In the rows, zero is written as 128.
Known rows, with every way that one mark hangs from another
Q775{Q246}: [130 152 154 123 127 118 149 101 143 122 161 130 122 138 134 149 116 132
 136 130 107 126]
Q278{Q507{Q914} Q775{Q246 Q358 Q784}}: [129 149  77 182 140 114 131  99  96  85 180  40 123  81 113 110 156 169
 153 116 131 116]
Q507{Q358 Q527 Q914{Q21}}: [138 155 115 178 146 114 158  96 123 119 161 118  99 107 100 107 173 168
 114 109  76  98]
Q237{Q878}: [128 127 115 128 113 139 142 131 161 133 119 129 123 122 138 114 102 122
  97  86 137 130]
Q278{Q507 Q775{Q784}}: [123 140  66 152 117 126  99 140  55 107 116  64 129  78 117 101 138 121
 132 132 142 145]
Q278{Q775{Q246 Q358 Q784}}: [114 175 123 143 132  86 137  97 136  89 148  60 117 111 126 129 117 159
 156 139 123 125]
Q278{Q507{Q527 Q914} Q775{Q784}}: [127 158  44 175 137 109  92 140  29 124 151  76 113  73  94 104 173 153
 116  86 133 140]
Q21{Q914{Q878}}: [110 138 114 137 138 132 130 149 152 141 103 166 117 125 140 136 123 134
  97 115 151 142]
Q507{Q237 Q914}: [138 113 103 165 152 147 148 119 120 132 172 163 136 110 104 132 167 172
 128  92 166 105]
Q278{Q775}: [133 135 101 124 114 117 116 129  90 111 119  90 142 116 114 116 136 127
 138 128 131 125]
Q527{Q507}: [137 107 133 122 146 151 116 131 119 142 127 157 120 144 143 126 104 107
 144 129 118 121]
Q527{Q507{Q237{Q878} Q358 Q914{Q21}}}: [153 100 108 185 151 184 185  94 162 130 161 163 106 103 123  92 126 151
 113  78 124  73]
Q278{Q507{Q358 Q527 Q914{Q878}} Q775{Q246}}: [131 166  65 155 150  98 119 105  89 112 170 103 115  94  93 100 191 158
 106  77  68 115]
Q278{Q507{Q237 Q914{Q21}}}: [159  94  75 199 119 206 160 124  81 111 181 113 140  82  88 115 160 153
 132 113 144  95]
Q775{Q358}: [124 118 125 134 138 126 132 126 153 107 132  91 132 129 127 125 125 149
 148 132 127 118]
Q775{Q784}: [111 155 125 145 138 106 122 124 138 132 124 134 105 111 136 125 119 135
 123 133 141 138]
Q278{Q507{Q914} Q775{Q358 Q784}}: [126 127  50 188 141 124 108 126  84  94 150  40 128  70 108  89 166 165
 145 113 154 117]
Q278{Q507}: [136 109  96 142 121 159 118 143  84 120 130  92 136 106 122 115 137 115
 127 126 125 137]
Q507{Q237 Q358 Q527 Q914{Q21 Q878}}: [132 143  89 182 155 136 156 110 154 128 172 182 104 102  80 112 173 181
 101  84  94  84]
Q507{Q237 Q358}: [126 129 123 145 161 124 154 109 125 115 133 137 129 106 117 120 161 163
 131 115 130 114]
Q527{Q507{Q237 Q358 Q914{Q21}}}: [154 103 119 185 167 173 170  91 131 123 171 166 112 109 114 106 151 158
 144 117 114  72]

Rows
[142 100 106 165 180 156 161 103 156 142 155 181 112 108 135  96 141 161
 107  56 141  91] : Q527{Q507{Q237{Q878} Q358 Q914}}
[142 142  93 186 142 147 186 103 139 125 167 138 104  88  94 104 155 183
  90  53 113  92] : Q507{Q237{Q878} Q358 Q527 Q914{Q21}}
[125 172  68 178 146  98 119 110  62  98 184  38 112  83  96 120 161 178
 144  92 109 128] : Q278{Q507{Q527 Q914} Q775{Q246 Q358 Q784}}
[133 144  94 163 123 140 130 128 157 139 166 172 105 123  93 117 140 144
  98  96  94  97] : Q507{Q527 Q914{Q21 Q878}}
[117 153  98 151 172  86 121 116 161 141 150 175  97 120 106 105 182 169
  90  76  87 111] : Q507{Q358 Q527 Q914{Q878}}
[122 148 112 138 167 107 142 120  90 127 139 136 118 109 101 131 168 175
 122  93 110 129] : Q507{Q237 Q358 Q527}
[138 111 128 156 183 124 135  98 138 136 147 161 105 126 139  99 159 144
 133 110 108  96] : Q527{Q507{Q358 Q914}}
[141 146 102 187 155 136 172 100 107 121 177 136 111  95  86 119 181 189
 122  93 104  90] : Q507{Q237 Q358 Q527 Q914{Q21}}
[123 148  41 183 148 105  97 138  53 104 154  39 117  72  93 100 170 174
 136  90 132 128] : Q278{Q507{Q527 Q914} Q775{Q358 Q784}}
[130 142  90 167 168 117 161 112 131 140 160 153 109  94 104 108 172 190
  85  31 130 111] : Q507{Q237{Q878} Q358 Q527 Q914}
[150 114 131 177 154 154 158  87 145 124 156 145  99 121 130  93 143 136
 138 133  89  77] : Q527{Q507{Q358 Q914{Q21}}}
[142 104 105 179 167 174 159 103 177 130 165 208 106 116 110  99 145 150
 124 108 106  67] : Q527{Q507{Q237 Q358 Q914{Q21 Q878}}}
[136  91  95 152 170 170 120 133 156 155 167 231 122 132 115 123 136 143
 122  86 148  92] : Q527{Q507{Q237 Q914{Q878}}}
[139 113 115 170 157 155 144  98 194 130 152 187  94 128 125  86 135 129
 118 122  81  70] : Q527{Q507{Q358 Q914{Q21 Q878}}}
[119 144  88 161 182 107 134 119 145 142 163 193 108 106  90 118 191 189
  96  63 114 103] : Q507{Q237 Q358 Q527 Q914{Q878}}
[126 126 113 144 147 135 170 111 158 122 125 136 125  99 128 105 136 157
  99  75 136 117] : Q507{Q237{Q878} Q358}
[135 138  82 170 163 117 123 121  69 124 155  98 111  90 103 100 198 164
 108  85  94 124] : Q278{Q507{Q358 Q527 Q914}}
[128 126  55 174 174 137 122 134  99 130 165 159 118  85  84 104 200 177
  96  60 110 113] : Q278{Q507{Q237 Q358 Q527 Q914{Q878}}}
[140  96 111 130 141 183 142 137 136 146 134 174 126 126 137 124  86 120
 117  75 154 116] : Q527{Q507{Q237{Q878}}}
[151 145  61 163 137 144 134 120  13 114 200  90 142  89  78 141 181 172
 135  69 126 121] : Q278{Q507{Q237 Q527 Q914} Q775{Q246}}
[131 145 102 165 183 105 149 109  96 132 169 149 113 102  94 125 197 198
 115  71 121 111] : Q507{Q237 Q358 Q527 Q914}
